What can hang from each mark
z_11: z_313 z_640 z_649 z_902
z_470: z_11 z_567
z_640: z_313
z_649: z_60 z_674
z_313: z_314
z_674: z_649
z_902: z_11
z_314: z_11 z_313
z_567: z_470

Known rows, with every way that one mark hangs from another
{z_11 z_313 z_640 z_649 z_902}: [-4, -15, -17, -13, -11, -3, -14, 27, 20, -19, -15, 11, -2, -33, 4, -34, -18, 12, 10, -9, 23, -1, -2, 4, 3, 19, 18, -19, -2]
{z_470 z_11 z_567}: [3, 17, -5, 6, -7, 0, 20, -1, 23, 3, -11, 8, 11, -9, 5, -5, 3, -5, -21, -5, -10, -5, -2, -14, -12, 17, -3, 14, -9]
{z_313 {z_314 {z_11 z_640 z_649 z_902}}}: [14, -10, -2, -14, 0, 4, -8, 23, 15, -7, -6, 5, -9, -6, 3, -37, -7, 1, 2, -4, 8, -6, -1, -1, -9, 23, 15, -16, -6]
{z_11 z_902}: [-6, -5, -4, -6, -1, -7, -8, 1, 5, -12, -10, -3, -6, -11, -1, -9, -2, -1, -3, -1, 3, -5, -9, -6, -7, 5, 3, -3, -6]
{z_567 {z_470 {z_11 z_649}}}: [1, -4, -12, -8, -13, 0, 12, 7, 20, -7, -1, 4, 0, 0, 17, -13, 5, 7, 5, -1, 4, 2, 8, -5, 9, 23, 1, 2, -9]
{z_314 {z_11 {z_649 z_60} z_902} z_313}: [14, 2, 21, -6, -3, 3, 15, 10, 2, -22, -19, 5, 5, 6, 22, -13, -3, 6, 8, 19, 12, -9, -5, -19, -18, 14, -1, -2, -12]
{z_902 {z_11 z_313}}: [-5, 0, -5, -2, 6, -4, 0, 10, 9, -11, -8, 14, -12, -21, -13, -29, -2, 11, -9, -8, -1, -6, 6, -5, 12, 3, 2, 4, 5]
{z_313 {z_314 {z_11 z_649 z_902}}}: [15, -5, 3, -11, 3, 7, 3, 15, 1, -11, -7, -1, -9, -1, 2, -32, 6, -1, 2, -1, 9, -9, -1, -10, -15, 12, 2, -14, -12]
{z_313 {z_314 {z_11 z_649}}}: [21, 0, 6, -4, 2, 15, 11, 17, -1, -1, 3, 2, -3, 9, 5, -21, 9, -2, 5, -1, 6, -3, 9, -4, -9, 6, 1, -12, -6]
{z_640 {z_313 z_314}}: [26, -10, -11, -6, 4, -9, -4, 5, 2, -6, 7, 6, 2, -3, 3, 2, 3, -7, -15, -4, 7, -8, -3, 11, -1, -5, -9, -4, 6]
{z_674 {z_649 z_60}}: [12, -3, 1, 7, -2, 3, 7, 4, -3, 0, -13, -9, 22, -7, 14, 22, -4, 12, -11, -1, -3, 9, 0, -4, 13, -1, -7, 9, -7]
{z_11 z_313 {z_649 z_60} z_902}: [-1, -5, -9, -3, -7, -5, 1, 23, 8, -22, -16, 8, 9, -34, 13, -17, -4, 19, 11, -1, 25, -4, 4, -7, -3, 8, 3, -13, 2]
{z_640 {z_313 {z_314 {z_11 {z_649 z_60}}}}}: [36, -7, 1, 2, 5, 2, 13, 20, 2, -10, 5, 6, 10, 0, 17, -6, 2, 4, 2, 7, 11, -9, 4, 9, -3, -1, -11, -9, 3]
{z_649 z_60 z_674}: [9, 10, 4, 10, -7, -4, 1, 14, -3, -3, 8, 6, 22, 0, 12, 20, 3, 12, -4, 12, 12, 7, 6, 5, 6, -8, 10, 4, 20]
{z_902 {z_11 z_640 {z_649 z_60}}}: [5, 5, 2, -5, 2, 0, 6, 28, 24, -2, -5, 8, 11, -9, 10, -24, -17, 25, 11, 2, -1, 2, 15, 14, 23, 29, 16, -2, 15]
{z_314 {z_11 z_640} z_313}: [14, 0, 18, -7, -2, 6, -2, 5, 7, -2, -9, 13, -5, 16, 4, -9, -13, -7, -6, 11, -5, 0, -6, -4, -9, 11, 10, 3, -5]
{z_470 {z_11 z_649 z_902}}: [-8, 4, -2, -4, -4, 1, 12, 15, 23, -15, -16, 4, 0, -13, 14, -27, -1, 10, 2, -7, -4, -6, -1, -10, -4, 22, 2, -2, -14]
{z_11 z_649}: [3, 0, 1, -6, -6, 7, 9, 13, 4, -6, -1, -1, 4, -2, 12, -11, -1, 8, 16, 0, 8, -1, 6, 3, 2, 7, 5, -8, -5]
{z_314 {z_11 z_640 {z_649 z_674}} z_313}: [19, 6, 20, -10, -19, 14, 5, 27, 11, -14, 0, 16, 8, 16, 15, -10, -12, 5, 7, 16, 13, 3, 2, 5, -4, 13, 27, 0, 1]
{z_314 {z_11 z_649} z_313}: [16, 5, 22, -8, -7, 17, 19, 10, 0, -15, -9, 7, -1, 18, 12, -14, 0, -3, 12, 12, 6, -7, -1, -11, -12, 8, 3, 0, -15]
{z_674 z_649}: [9, -9, -3, 0, -3, 9, 4, 1, -1, -1, -12, -10, 8, -5, 8, 11, -4, 4, -9, -7, -8, 5, -4, -3, 11, 1, -5, 7, -16]
{z_470 {z_11 {z_313 z_314} z_640}}: [9, -1, -19, -4, -5, -1, -6, 24, 18, -1, -8, 26, 1, -19, -5, -24, 0, 2, -24, -18, -1, 3, 9, -6, 1, 17, 9, -2, 8]
{z_313 {z_314 z_11}}: [17, 0, 3, 0, 8, 6, 2, 2, -7, 4, 3, 3, -8, 12, -6, -11, 10, -11, -10, 0, -3, -3, 3, -8, -10, -3, -5, -4, -4]
{z_313 {z_314 {z_11 {z_649 z_674}}}}: [25, 7, 9, -4, -7, 16, 8, 27, -1, -7, 11, 6, 7, 12, 7, -13, 9, 2, 2, 4, 13, 1, 10, 2, -5, -2, 12, -6, 4]
{z_902 z_11}: [-3, 6, 3, -3, 9, -3, 2, 3, 8, -3, -2, 2, -7, -1, -9, -21, -4, 7, -7, -3, -13, -4, 3, 1, 12, 9, 4, 8, 3]
{z_470 z_567}: [8, 8, -5, -3, -8, -2, 12, -4, 10, 3, -4, -1, 9, -9, 2, 3, 0, -7, -10, 1, 6, -3, -3, -5, -12, 9, 3, 4, -6]

Rows
[6, -1, -7, -5, -1, -3, 2, 34, 23, -9, -11, 18, 10, -29, 4, -33, -15, 28, 9, -4, 10, 0, 15, 12, 22, 23, 16, -7, 17] => {z_902 {z_11 z_313 z_640 {z_649 z_60}}}
[-6, -9, -4, 2, 7, -2, -7, 4, 3, -17, -15, 8, -19, -20, -8, -27, -3, -4, -4, -4, 8, -8, -11, -15, -11, -4, -6, -4, -11] => {z_314 {z_11 z_313 z_902}}
[25, -21, -18, -19, -6, -13, -15, 26, 22, -19, -1, 8, -1, -20, 12, -25, -15, 4, -4, -8, 19, -6, -8, 19, 0, 20, 9, -16, -1] => {z_11 {z_640 {z_313 z_314}} z_649 z_902}
[-1, -9, -21, -10, -16, -2, 9, 14, 17, -16, -6, 13, -4, -18, 12, -23, 6, 7, 4, -6, 15, 2, 10, -10, 9, 18, 2, -2, -4] => {z_567 {z_470 {z_11 z_313 z_649}}}
[26, 1, 2, -4, 0, 9, 3, 28, 7, 4, 0, 8, 13, 3, 9, -16, -3, 9, 6, 3, 8, 3, 13, 4, -2, 17, 10, -14, 11] => {z_313 {z_314 {z_11 z_640 {z_649 z_60}}}}
[9, 3, 7, 1, -10, 13, 0, 30, 13, -4, 7, 9, 4, 6, 11, -12, -11, 10, 12, 5, 9, 8, 5, 15, 7, 9, 24, -5, 5] => {z_314 {z_11 z_640 {z_649 z_674}}}
[-4, 10, -10, -1, -6, -6, 12, -2, 25, -9, -20, 6, 4, -23, 5, -15, -1, -5, -24, -6, -6, -8, -12, -19, -17, 24, -2, 12, -16] => {z_470 {z_11 z_902} z_567}
[34, -5, 1, -3, -6, 6, 8, 26, 5, -15, 15, 8, 5, 8, 13, -7, 3, 2, -3, 6, 16, -4, 2, 16, -2, -8, 3, -4, 2] => {z_640 {z_313 {z_314 {z_11 {z_649 z_674}}}}}
[-11, -6, -19, -3, -4, -10, -12, 19, 26, -15, -20, 21, -7, -32, -2, -30, -10, 7, -16, -15, -1, 0, -5, -10, -1, 18, 10, 0, 0] => {z_470 {z_11 z_313 z_640 z_902}}
[8, -3, 19, -14, -5, 8, 11, 8, 5, -24, -19, 5, -8, 6, 13, -24, -4, -1, 7, 13, 6, -12, -11, -16, -20, 14, 3, -2, -21] => {z_314 {z_11 z_649 z_902} z_313}
[22, -23, -21, -15, 1, -18, -24, 15, 18, -12, -2, 9, -5, -17, 0, -12, -16, -3, -19, -5, 10, -6, -15, 15, -1, 12, 5, -10, 3] => {z_11 {z_640 {z_313 z_314}} z_902}
[17, -7, -5, -8, -8, -8, -1, 36, 31, -18, 8, 14, 7, -9, 13, -19, -23, 22, 1, 0, 7, 0, 1, 35, 29, 16, 24, 3, 14] => {z_902 {z_11 {z_640 z_313} {z_649 z_674}}}
[-3, -8, -3, -3, -1, 6, 2, 18, 6, -23, -15, 7, -15, -22, 3, -36, -2, 6, 12, -3, 17, -8, -6, -11, -8, 3, 0, -13, -16] => {z_314 {z_11 z_313 z_649 z_902}}
[10, -11, -8, -7, 8, -13, -9, 12, 27, -7, 2, 10, -6, -11, -3, -21, -25, 8, -11, -4, -9, -6, -5, 25, 23, 15, 8, 6, 8] => {z_902 {z_11 {z_640 z_313}}}
[28, -11, -1, 0, 11, -2, 0, 5, -1, -6, 7, 6, -8, 7, -2, -5, 3, -11, -16, 0, 1, -9, -5, 7, -7, -9, -14, 0, -4] => {z_640 {z_313 {z_314 z_11}}}
[14, -9, -17, -10, -6, -2, -15, 21, 6, -3, -3, 17, 0, -21, -8, -17, -3, 1, -13, -12, 13, 3, 8, 3, -2, 7, 11, -12, 14] => {z_11 {z_313 z_314} z_640}
[-1, -9, -19, -9, -10, -10, -8, 1, 24, 2, 0, 8, -5, -1, 5, -7, -11, 1, -13, -2, -5, 8, 3, 1, 13, 27, 8, 5, 4] => {z_567 {z_470 {z_11 z_640}}}
[4, 17, -3, -1, -14, 7, 29, 12, 27, -4, -11, 7, 14, -12, 16, -15, 4, 4, -5, -5, -1, -5, 4, -10, -10, 25, 3, 6, -13] => {z_470 {z_11 z_649} z_567}
[-5, 7, -17, -1, -8, -9, 8, 5, 25, -16, -24, 16, 0, -40, 0, -22, 1, -2, -25, -12, 5, -10, -8, -24, -17, 18, -3, 8, -14] => {z_470 {z_11 z_313 z_902} z_567}
[17, 10, 27, -6, -14, 15, 16, 18, 1, -19, -1, 12, 7, 22, 16, -6, 2, 1, 7, 17, 13, -1, -1, -6, -11, 3, 15, 3, -6] => {z_314 {z_11 {z_649 z_674}} z_313}
[6, -3, -10, -7, -21, 7, -6, 37, 15, -15, 3, 19, 12, -21, 8, -13, -11, 18, 10, -3, 27, 8, 10, 16, 11, 7, 28, -12, 14] => {z_11 z_313 z_640 {z_649 z_674}}
[2, -12, -28, -14, -19, -3, -2, 21, 30, -11, -6, 19, -1, -22, 11, -27, -7, 11, 2, -10, 16, 7, 11, -1, 16, 29, 13, -7, 1] => {z_567 {z_470 {z_11 z_313 z_640 z_649}}}
[15, 1, -16, 0, -7, -12, 9, 8, 39, -2, -5, 17, 10, -18, 10, -4, -19, -4, -26, -6, -7, -6, -11, 11, -1, 23, 1, 12, -3] => {z_470 {z_11 {z_640 z_313}} z_567}
[11, -2, -9, -11, 7, -3, -3, 17, 4, -9, -5, 16, -6, -20, -16, -34, 7, 7, -17, -11, 2, -7, 10, -7, 5, 6, 3, 0, 10] => {z_902 {z_11 {z_313 z_314}}}
[-2, -1, -4, -8, -1, 4, 9, 23, 13, -16, -9, 11, -4, -22, -3, -39, -3, 18, 10, -8, 8, -6, 11, 1, 15, 12, 8, -3, 0] => {z_902 {z_11 z_313 z_649}}
[3, -2, 1, -5, -4, -5, 4, 16, 9, -15, -11, -1, 12, -17, 17, -10, -4, 18, 13, 6, 15, -5, 1, -4, -1, 14, 4, -11, 0] => {z_11 {z_649 z_60} z_902}
[32, -17, -14, -14, -7, -3, -5, 28, 17, -6, 7, 11, 5, -9, 15, -13, -11, 6, 0, -7, 15, -3, 2, 26, 6, 16, 7, -14, 6] => {z_11 {z_640 {z_313 z_314}} z_649}
[1, 7, -5, 9, -7, 5, 21, 26, 17, -13, -15, 18, 15, -24, 17, -15, 4, 21, 4, -6, 8, 1, 13, -10, 3, 11, -4, 1, 4] => {z_470 {z_11 z_313 {z_649 z_60}}}
[-3, -13, -8, -7, -5, 3, -7, 26, 19, -19, -15, 13, -13, -25, 1, -40, -16, 8, 13, -4, 18, -4, -4, -2, -3, 15, 13, -16, -9] => {z_314 {z_11 z_313 z_640 z_649 z_902}}
[7, -11, -18, -11, -1, -10, -14, 12, 0, -17, -11, 9, -6, -28, -10, -22, 7, -2, -17, -10, 17, -7, -3, -14, -12, 2, 2, -10, 1] => {z_11 {z_313 z_314} z_902}
[31, 1, -22, -5, -7, -12, 6, 12, 34, 1, -3, 17, 11, -16, 9, -9, -7, -8, -36, -11, -4, -4, -6, 7, -8, 24, 0, 8, 2] => {z_470 {z_11 {z_640 {z_313 z_314}}} z_567}
[6, -25, -29, -13, -6, -28, -17, 1, 35, -14, -3, 10, -10, -17, 11, -13, -20, -2, -20, -2, 1, 0, -17, 8, 12, 24, 0, 4, -3] => {z_567 {z_470 {z_11 {z_640 z_313} z_902}}}
[7, 12, 10, 1, -4, 1, 16, 29, 12, -12, 4, 7, 21, -4, 14, -11, -1, 28, 6, 8, 7, 0, 14, 9, 19, 13, 19, 5, 19] => {z_902 {z_11 {z_649 z_60 z_674}}}
[8, -5, 12, -11, -2, -2, -10, 3, 10, -13, -17, 10, -12, 6, 1, -19, -17, -8, -7, 10, 1, -6, -14, -10, -15, 17, 11, 1, -12] => {z_314 {z_11 z_640 z_902} z_313}
[16, -15, -5, 4, 8, -6, -7, 6, 14, -3, 2, 9, -10, 2, 2, -6, -20, -3, -4, 2, -3, -5, -12, 20, 7, 1, -2, 0, -1] => {z_314 {z_11 {z_640 z_313}}}
[18, -1, 3, -5, 3, 4, 8, 19, 1, -10, -8, -1, 4, -4, 10, -20, 5, 5, 4, 4, 12, -8, 4, -12, -12, 10, -2, -11, -2] => {z_313 {z_314 {z_11 {z_649 z_60} z_902}}}
